What can hang from each mark:
z_689: z_113 z_453
z_898: z_437
z_539: z_898
z_42: z_400 z_886
z_182: z_886
z_886: z_467
z_467: z_453 z_983
z_437: z_689 z_888
z_337: z_400 z_886
z_400: z_467
z_741: z_113
z_453: z_42 z_337 z_467 z_689
z_983: z_467 z_967
z_113: z_337 z_689 z_741

Each row was made from one small tree. The marks that hang from a mark follow it in brackets, in the order of their numbers. Every link used is in the known rows. Write each row's tree.
Known rows:
z_983[z_467[z_453[z_337[z_886]]] z_967]: [ -2 -14  15   7   1   3  -7   2 -12  -9  16   0   6   2   7  -4  -5  35
  -8   3 -19  -7   3  -3   1  -2 -14  -7 -22   4   7   6  -1  -2  13  -4]
z_453[z_467[z_983]]: [  7 -28  13   4   3   7   9   8  -3   4   5   2   5   6  15  18  -4  -9
  -9   4  -4  -2   3 -11  -3  -9  -8  10 -11   1  12 -22  -3  -4   1 -10]
z_886[z_467[z_983]]: [ -5 -16  18   6  -4 -10   9  -7  -3   6   8  -2 -12   5   1   8  -7   0
 -12   5  -7   7   8  -7  -4  -8  -5   7  -2   3   1 -11   1   7  -2  -1]
z_467[z_983]: [  4 -25  12   3  -1   6   6  -3  -3   4   0   1  -4   6   3   4  -5   4
  -9   0  -1   2   4  -9  -2  -9  -3   7  -6   2  -1 -14   0   2  -2  -2]
z_400[z_467[z_453[z_689] z_983]]: [ -3 -48   0  -1  -7  26   3  -1 -14   3   3   3  -1  13   2 -11 -14  -1
  -5  -6 -18 -13   3 -23  -1 -16 -20  32 -26   5   1 -20  -2   3  -3  -9]
z_539[z_898[z_437[z_689[z_113] z_888]]]: [ -3  26 -13   4  17  10  32  -4   6  19   0  12 -12  20 -18 -15 -25  14
 -40   1  -7  -4  -8  19 -10   5  -3  -2  -3  -8  17   1   6  -8 -11   2]
z_539[z_898[z_437]]: [ -1   9  -4   6   2   6  30  10 -10   4   3  -2  -8   9 -12  -7 -22   9
 -21  -5   5   8  -6   7  -2  10   6   7 -13  -6   5   8   8 -17   8  -2]
z_741[z_113[z_337 z_689[z_453]]]: [-10 -15  -3  -1   2 -29 -16 -10  -1 -10   0  16  -2  -3  12  25 -11  10
   7 -15  -5  16  37   2 -24  -3   9  21   5   7 -16  15   5  18 -29  -3]
z_113[z_337[z_886] z_689[z_453]]: [  0  -8  -4   0   9 -31 -16  -3 -12 -13   4  13 -11  -9   3  24 -11  18
   8 -12  -2   9  32 -10  -5   0   5  26   0  19 -12   6  -1  15 -15   1]
z_467[z_453[z_337[z_886]] z_983[z_967]]: [  3 -42  14   7   5   2  -6  -3 -13  -3  15   1   5   1   9 -13 -15  46
 -17  -1 -15  -3   7 -18   7 -12 -16  -1 -30   7   4  -9  -3   4   6   3]
z_182[z_886[z_467[z_983[z_967]]]]: [ -7 -22  23  19 -12 -11  11  -6  -4   3  15  12  -9   3   6   2 -12 -11
 -17  11 -16   4   9 -11   1  -8 -10 -10  -4   4   4  -6   9  13   9  15]
z_453[z_689[z_113]]: [ -3  -4  -3  -5 -12   1   6   5   7   6   3  16   5   3   1  -8  -1  -8
  -1   9 -12  -5   2   6 -12  -6  -2   3 -12  10  11   7 -13  -2  -6  -5]
z_741[z_113[z_337]]: [ -6  -9  -1  -1   8  -8  -2   3   8  -1   1   3   3  -4   8  14   3  13
   7 -14   2   0  21  12 -22   0   6   1   6  -1 -10  19   4  16 -12  -2]
z_886[z_467]: [ -9   9   6   4  -4 -16   2  -3   0   2   7  -1  -8   0  -3   4  -2  -5
  -2   4  -6   6   4   2  -2   2  -2  -1   5   1   1   3   1   5   0   0]
z_437[z_689 z_888]: [  2  19  -6  -1  13   3   0  -7   6  10  -3   2   0   8  -9 -10  -4   5
 -18   0  -3 -14  -3  -1   6   1 -12  -3  12  -6   7 -10   5   8  -6   5]
z_898[z_437[z_888]]: [  2   8  -8   5   8   3  16  11  11   9   0   1  -6  12 -20 -15 -12  10
 -23   5   3   8  -3   1  -5  11  -6   3   6  -4   8   0   5   3  -3   0]
z_400[z_467[z_453 z_983]]: [ -3 -46   1   5   7  25   0 -13 -11   1   0   0 -10  13   3  -2 -12   6
  -6  -9 -14  -7   2 -18  -3 -17 -16  23 -15   1  -7 -23   4   8  -8  -6]
z_437[z_888]: [ 1  7 -3  0  7  0  2  0  7  5 -1  1 -1  4 -8 -6 -6  4 -6  7  0  0 -1 -1
  0  1 -6 -5  7 -3  8 -3  2  4 -5  7]
z_539[z_898[z_437[z_888]]]: [  0  15  -7   6   8   6  32  10  -3  10   2   0  -9  13 -21 -13 -28  13
 -26   2   5   8  -7   7  -2  10   0   2  -5 -10  13   3   9 -13   3   5]
z_467[z_453]: [  2 -19   1   0  -2   5  -9   0  -6   3   4  -4   0   2   4  -7  -4   7
  -1  -5 -13  -3   4  -8   0  -8 -11   8  -8   0  -1  -7  -5   3  -8  -2]
z_886[z_467[z_453[z_689]]]: [ -8 -13   6  -3 -19 -10  -3   8 -10   5  14  -1   0   3   0 -12  -8  -6
  -2   2 -22  -5   8 -11  -1  -6 -16  17 -14   6   6  -1 -10   4  -1  -5]
z_113[z_337[z_400] z_689 z_741]: [ 11 -15 -17   0   6 -34 -18  -9   3 -17  -4   9  -7 -25   3  21  13   2
  15  -4  -9  27  33   5  -5  -1  -1  23   7   7   0  16   7  24  -4   5]
z_337[z_886[z_467]]: [ -6  11   9   3   8 -24   3   2  -2  -3  10  -2 -12  -5  -7   5  -2  13
   1   5   3   6  -2   2   1   4   3   2   6   9   1   0   2   7   4   7]
z_741[z_113[z_337[z_400 z_886] z_689]]: [  5 -13 -10  -2  27 -39 -11   1  10 -26  -1   7  -4 -27   5  25   6  23
  15  -4  14  20  22  19 -11   3  10  19   9  18  -9  18   6  21 -20   6]
z_886[z_467[z_453[z_42] z_983]]: [ -2 -39  15   5 -24  -4  -2   2 -14   8  17   3 -10  11  14  11 -13   8
 -15   2 -24   2   8 -25   0 -15 -16  17  -1   1   0 -15  -5   7  -8 -11]
z_113[z_689[z_453]]: [ -3  -6  -1   0  -6 -21 -15 -13  -9  -8   0  12  -5   1   3  12 -12  -3
  -1  -2  -7  15  15 -11  -2  -3   3  19  -2   8  -6  -5   1   2 -16  -2]
z_42[z_400[z_467[z_983]] z_886]: [ -8 -21   7   0 -37  19   5 -14 -10  -2   2  -9   2  25   8   9 -28  -8
   9   4   2  12  17  -4  -1  -4 -16   9  -1   7  -6 -12  10  -4  -2 -14]
z_337[z_400 z_886[z_467]]: [  4   9  -2   2  23 -24   1   3   3 -13   7  -1 -12 -20 -12   5  -3  10
   2   7  12  13  -8   9  13   4   5   6   6  15   6   0  -4   7   2   7]
z_983[z_467[z_453]]: [  0 -17  12   3  -7  10  -3   1  -9   1   6  -4  -3   8   6   7   1   2
  -1  -1 -19  -6   5  -3  -9  -6 -12   9  -7  -2   1  -6  -2   1  -2 -12]
z_898[z_437[z_689 z_888]]: [  4  20 -12   3  15   7  14   3  10  12  -1   3  -5  17 -19 -20  -9  11
 -35  -2   0  -6  -5   2   0  11 -12   5  10  -6   6  -7   8   5  -5  -2]
z_42[z_400[z_467] z_886]: [-12   5  -5  -2 -37  13  -1 -10  -7  -8   1  -8   7  20   5   5 -22 -13
  18   3   2  10  13   6   0   5 -13   2   6   5  -5   2  10  -6   0 -12]
z_42[z_886]: [ -2   2   1  -3 -23  -2  -1  -3  -1  -1   5  -7   6   4   6   5 -11 -10
   7   8   1   4   9   4  -3   3  -7  -4   4   3  -2   3   0  -1  -4  -7]
z_182[z_886[z_467[z_983]]]: [ -4 -24  22   4   0  -8  14  -8  -5   5  13   5 -14   1   4   6 -10 -19
 -14   6 -10   7   9 -17  -4 -10  -7   7  -6   8   5 -13   8  18  -2   7]
z_741[z_113]: [ -6  -4   5  -1   5  -5   1  -2  10  -1   0   2   6  -1   6   2   0   8
   2  -1   6   6   0  14 -15   1   7  -3   4  -3  -4   5   5   5  -9   1]
z_886[z_467[z_453 z_983]]: [ -4 -36  19   5  -6  -5   0  -6 -10   9  12  -5 -14   7   5   1 -10   7
 -11   0 -20   4  12 -15  -4 -15 -15  14 -10   3  -2 -17  -4  11  -8  -4]
z_400[z_467[z_453[z_337 z_689]]]: [ -8 -25 -14 -13   2  22  -5  -3 -13  -6   8   2  11   5   2 -23 -15   4
  -1 -10 -21 -13   2 -21   3  -8 -20  24 -36   5  10   3  -2   4   1 -13]
z_400[z_467[z_453 z_983[z_967]]]: [ -6 -44   3  18  -4  22  -4 -12 -10  -1   1   5  -5  15   5  -6 -12  14
 -10  -2 -20  -9   3 -12   3 -15 -18   6 -12  -3  -8 -16   6   2   2   2]

Which tree is each row?
[-14  -2   7   2   8 -54  -7  -3   5 -15  11   5 -11 -12   7  30   4  22
  12   0  -2  19  33  15 -24   3   7  15  12  14 -13  22  11  25 -18   6] : z_741[z_113[z_337[z_886[z_467]] z_689]]
[  2 -43  14  17 -14   9  -6  -2  -9   5   6   4  -1   9   8  -7  -8  19
 -14   2 -19  -5   9 -11   3 -15 -16  -2 -13  -2  -4 -15  -2   0   0   3] : z_467[z_453 z_983[z_967]]
[-12   2   7   1  15 -31   2   4   6  -2  12   1  -9  -9   2  19   0  26
   8  -7   5   6  20  15 -21   3   9   3  11   9  -9  19   6  22  -8   5] : z_741[z_113[z_337[z_886[z_467]]]]
[ -5 -41  25  19 -14  -7   3  -7 -11   6  18   7 -11   5  10  -5 -15  -4
 -18   6 -29   1  13 -19   1 -15 -20  -2 -12   3   2 -12   5  16   2  12] : z_182[z_886[z_467[z_453 z_983[z_967]]]]
[  1  -5  -3 -11   5  -4  -9   3 -16  -8  14  15   6  -1   9   3 -26  28
 -10  -9   0   2  -3 -28  10   0   3  11 -13  10   7   0  -7  -1   0  -9] : z_689[z_453[z_42 z_337[z_886]]]
[  9  11 -26  -2  33  -1  -3  -8  20   5  -6  15  -7  -7  -9   1  -1   7
 -12  -6  -8 -12  13  18  -2  -4  -8   0  14   7  11   8  -9  21 -24   3] : z_437[z_689[z_113[z_337[z_400]]] z_888]
[ 12 -19   2  -8  28   3  -6   1  -8 -18  12  -6   1 -15   1  -1  -5  24
  -2  -2  -4   3  -5  -3   8  -4 -10  14 -23  13  14  -2  -8   5   2 -10] : z_983[z_467[z_453[z_337[z_400 z_886]]]]
[ -7 -24   2  19  -3  17   6 -11  -4  -3  -3   9  -4  13   1   0  -8   7
  -8   2  -8  -6  -1  -4   2  -7  -7  -2  -5  -3  -5 -10  11  -1   8   4] : z_400[z_467[z_983[z_967]]]
[  5 -36   6  -6  -3  10   0   6 -18   0  16  18  15  10  27  19 -29   2
 -21  -7 -14  -1   6 -39   3 -11  -6  20 -23   3  19 -19 -10  -7  -4 -25] : z_689[z_453[z_42 z_337 z_467[z_983]]]
[  3 -29  13  18  -6   6   0   4 -10   4   8  18   8  12  17  13 -22   1
 -17   2 -13  -3   7 -16   2  -8  -4   1 -13  -2   9 -23  -7 -11   4  -4] : z_689[z_453[z_467[z_983[z_967]]]]
[  6  -1 -19   1  36   5   1  -3   1 -20  -4   2 -10 -14 -13   1  -4   9
   9  -2  17   3 -17   6  15   2   4  14   1  11   1  -6   5   4   4   6] : z_337[z_400[z_467] z_886]
[  3  18 -12   2  17   8   7  -1   2  16   0  11  -5  21 -19 -20 -27  13
 -39 -11  -2  -4  -2  -9   1   8  -8  13   7  -5   5 -14   3   5 -11  -3] : z_898[z_437[z_689[z_453] z_888]]
[  0  -9  -9  -1  13 -18  -9  -9   1   9   4  25 -12  -6   2  13  -7  28
   6 -14 -12  10  25  -1 -24  -7  10   9  -1  12   1   8  -6  21  -5   7] : z_689[z_113[z_337[z_886] z_741] z_453]
[ 10 -27 -13 -15   9   7  -9   6  -7 -10  10  -1  16 -16   1 -25 -12   5
  -4  -6 -12  -2   1 -12  16  -7 -17  23 -34  11  17   4 -17   3  -2  -9] : z_467[z_453[z_337[z_400] z_689]]
[  5 -31  11  -4  11   9   7   2  -6  -1  11   1  14   3  19  10 -10   1
 -12   0  -8  -2   6 -18  -1  -9 -10  10 -28   3  20 -15  -4  -2   2 -16] : z_453[z_337 z_467[z_983]]
[  2  15 -15   4  11  -1  13 -10  20  22  -2  18  -7  16 -16 -19  -1  17
 -32   4 -15   7   2  12 -22   4  -9   2  10  -8  17  -3  10  16  -6   3] : z_898[z_437[z_689[z_113[z_741]] z_888]]
[ -7  -7  -9 -16 -45   2   1   6   0  -1  18  17  23   7  20  -1 -20  -8
  -2  15 -20  -3  10  -7  -9  -3 -12   2 -16  14  20  20 -15  -3  -8 -26] : z_453[z_42[z_886] z_337 z_689[z_113]]
[ -7   3   4 -12 -15 -20   3  17 -12  -8  23  10   8  -4   5  -3 -13  15
  -7   7  -8  -2  -2 -20   8   4  -5  13 -15  14  18  14  -6   1  12 -10] : z_453[z_42 z_337[z_886[z_467]] z_689]
[  2 -46  11  16 -32  10  -8   6 -15   3  10  11   2  14  17   3 -12  20
 -18   5 -23  -7   5 -21   6 -14 -17   1  -4  -3  -3 -12  -4  -4   1  -4] : z_467[z_453[z_42] z_983[z_967]]
[  1 -32  14  20 -14 -17  -8  -4 -12  -8   6  21   6   9  20  25 -17  -3
 -13   9 -18  10  19 -16  -1  -8  -6  13 -11   4   4 -21   0  -7  -6  -3] : z_113[z_689[z_453[z_467[z_983[z_967]]]]]
[ -7 -14  20  10   2 -19   5  -4  -7  -4  18   5  -2  -1   3  -2 -13  34
 -17  10  -8   6   7  -7   5  -4  -6  -9 -16   9   7   1   2   6  14   7] : z_453[z_337[z_886[z_467[z_983[z_967]]]]]
[ -8 -23 -13  -8  16  21  -9 -14 -11  -7   5  -4   3   4   4 -14 -13  11
   0 -14 -17  -7   2 -16   2  -8 -15  16 -25   0   3   0   4   9  -4 -10] : z_400[z_467[z_453[z_337]]]
[ -9 -10  24   1 -50 -11   5  -8  -9   5  13 -11   0  20  10  12 -26  -8
   2  13  -5  21  27   0  -3  -3 -15   1   4  10  -1  -7   3  -1  -3 -12] : z_42[z_400 z_886[z_467[z_983]]]
[ -4 -43  23   4  -2  -4   5  -7 -12   8  16   1 -14   3   8  -1 -15 -12
 -15  -1 -23   3  13 -24  -4 -18 -19  15 -14   8   2 -19   2  21  -8   5] : z_182[z_886[z_467[z_453 z_983]]]
[ -6   7   4  -7  -2 -21   0   6  -9  -9  20   4   0  -4   7   7 -10  22
  -7   5  -4   6  -2 -14   7   4  -1   3  -3  10  11  11  -1   6   6  -7] : z_453[z_42 z_337[z_886[z_467]]]
[ -8   3   3   4   3 -49  -8  -1  -4 -14  11   2 -18 -12   0  28   5  12
  10   1  -7  14  32   2  -9   3   0  17   9  17  -9  16   6  22  -9   3] : z_113[z_337[z_886[z_467]] z_689]
[ -1  11 -11  -2  12  -4  -7 -26   9  22  -3  26  -5  11  -5 -10 -13  11
 -20  -3 -19   2   7  -1 -14  -7  -4   0   9  -4  16 -13   1  17 -12   9] : z_437[z_689[z_113[z_741] z_453] z_888]
[ -9 -14   1  -1 -17 -24 -15  -7  -5 -11   4  22   5   4  19  23 -15   6
  -2   0  -5  20  13  -8 -13  -2   9  18   9   2  -9   2   6   3 -25  -9] : z_741[z_113[z_689[z_453[z_42]]]]
[ -5   7 -10 -11  18   6  -8 -25   0   9   4  19   5   6   6 -11 -20  11
 -22 -14 -17 -10   6  -6  -6  -7  -1   3 -17   6  10  -2 -10   7 -18 -10] : z_437[z_689[z_113 z_453[z_337]]]
[ -1 -31 -13  -6 -28   4  -9  17  -6   7  12  23   4   5  16   6  -5   4
   0  -6 -33 -18  23 -11 -14 -14 -14  18  -9  10   5  17 -21   9 -17 -17] : z_467[z_453[z_42 z_689[z_113[z_337]]]]
[  0  14 -20   3  19   5  13   2  19  18   0  16 -10  15 -14  -7  -6  16
 -30  -9 -13 -10  17  13 -20   5 -10   4  12   1   5  11  -1  19 -21  -6] : z_898[z_437[z_689[z_113[z_337]] z_888]]
[  4  14  -6  -1  19   5  -3  -2  -2  10   3  12   7  13   2   2 -20  -7
 -21  -5  -9 -15  -1 -14   5   1 -11   8   4  -6  18 -25  -3   0 -10  -4] : z_437[z_689[z_453[z_467]] z_888]
[ -8 -24   5   0 -54  20   3  -5 -16  -5   6   0   6  29  18  18 -31  -7
   5   7  -2  10  14 -14   4  -5 -17  11   8   6  -4 -10   9  -7  -2 -21] : z_453[z_42[z_400[z_467[z_983]] z_886]]
[ 12 -10 -12 -13  14   3   2  18  -1 -14  11   5  26 -17   9  -5  -8 -14
  -1   3  -2  -4  -4  -6  15   0 -10  18 -31  10  33   2 -14  -7   6 -16] : z_453[z_337[z_400] z_467 z_689]
[  7 -28  14  -5  23   0   9   7  -7  -5  14   0  10  -3  15  11 -10  17
 -11   0   2  -1   0 -17   1  -6  -7  12 -28  10  20 -17  -3  -1   6 -10] : z_453[z_337[z_886] z_467[z_983]]
[ -7 -14  20  20 -17 -12   6  -5  -2   4   9   5  -8   8   2   4  -7   8
 -14  11 -13   4   8  -2   1  -6  -6 -10   1  -1  -1  -5   2   2   8   6] : z_886[z_467[z_983[z_967]]]
[  2 -53   8  -4 -20   3  -1  -6  -2  17   8  16   0   6   9 -12  -2   7
  -8   4 -32   5  15 -11 -22 -22 -16  20 -26   6  14 -15  -9  12  -4  -3] : z_467[z_453[z_689[z_113[z_741]]] z_983]
[-11   5   2   1 -42 -17  -7  -3 -13   2  19   8  -1  12  13  17 -32 -12
  -3   6 -11  10  13 -16   0   1  -3   6  15   5  -1   1  -5   0 -10 -16] : z_689[z_453[z_42[z_886[z_467]]]]
[  2   5 -11  -3  17 -15  -6 -11   7  10   2  18  -9  -7   2   8  12  26
  -2 -12 -12  -6  21  11 -20  -5   1   4   6   7   3  10   3  27  -2   7] : z_437[z_689[z_113[z_337[z_886] z_741]]]
[ -8 -13  -1   1   0 -30 -10  -5   7 -12  -1   7   1  -7  13  25   6   8
  12  -6  -4  13  33  13 -25   0   4  12   7   4 -15  21  10  20 -23  -2] : z_741[z_113[z_337 z_689]]
[-12  10   9  -6 -81 -15   1  16 -15   0  20   0  14  19  14   8 -27 -19
  10  19 -11  11  20  -6   5   6 -18   5   9  11   8  13  -5 -10   4 -20] : z_453[z_42[z_400 z_886[z_467]] z_689]
[-11 -21   7  -3 -14  -8   5   0  -1  10  19  17  -5   1   6 -12 -10 -24
  -6   8 -35  -5  10  -9 -14 -14 -16  11 -19  16  16   2  -9  17 -13   2] : z_182[z_886[z_467[z_453[z_689[z_113]]]]]
[ -7 -33  20  20 -18  -7  -3  -6  -9   7  13   1  -9   9   6  -3 -11  14
 -16   6 -26   1  13  -9   1 -13 -17  -2  -8  -1  -4 -11  -1   5   1   4] : z_886[z_467[z_453 z_983[z_967]]]
[  4  -8  -2 -14  -7  -4   4  31 -13 -11  20  13  26  -3  18   7 -10   6
  -4   7  -5 -11  -7 -23   8   3  -9  16 -23  11  30   2 -10 -10  14 -18] : z_453[z_42 z_337[z_886] z_467 z_689]
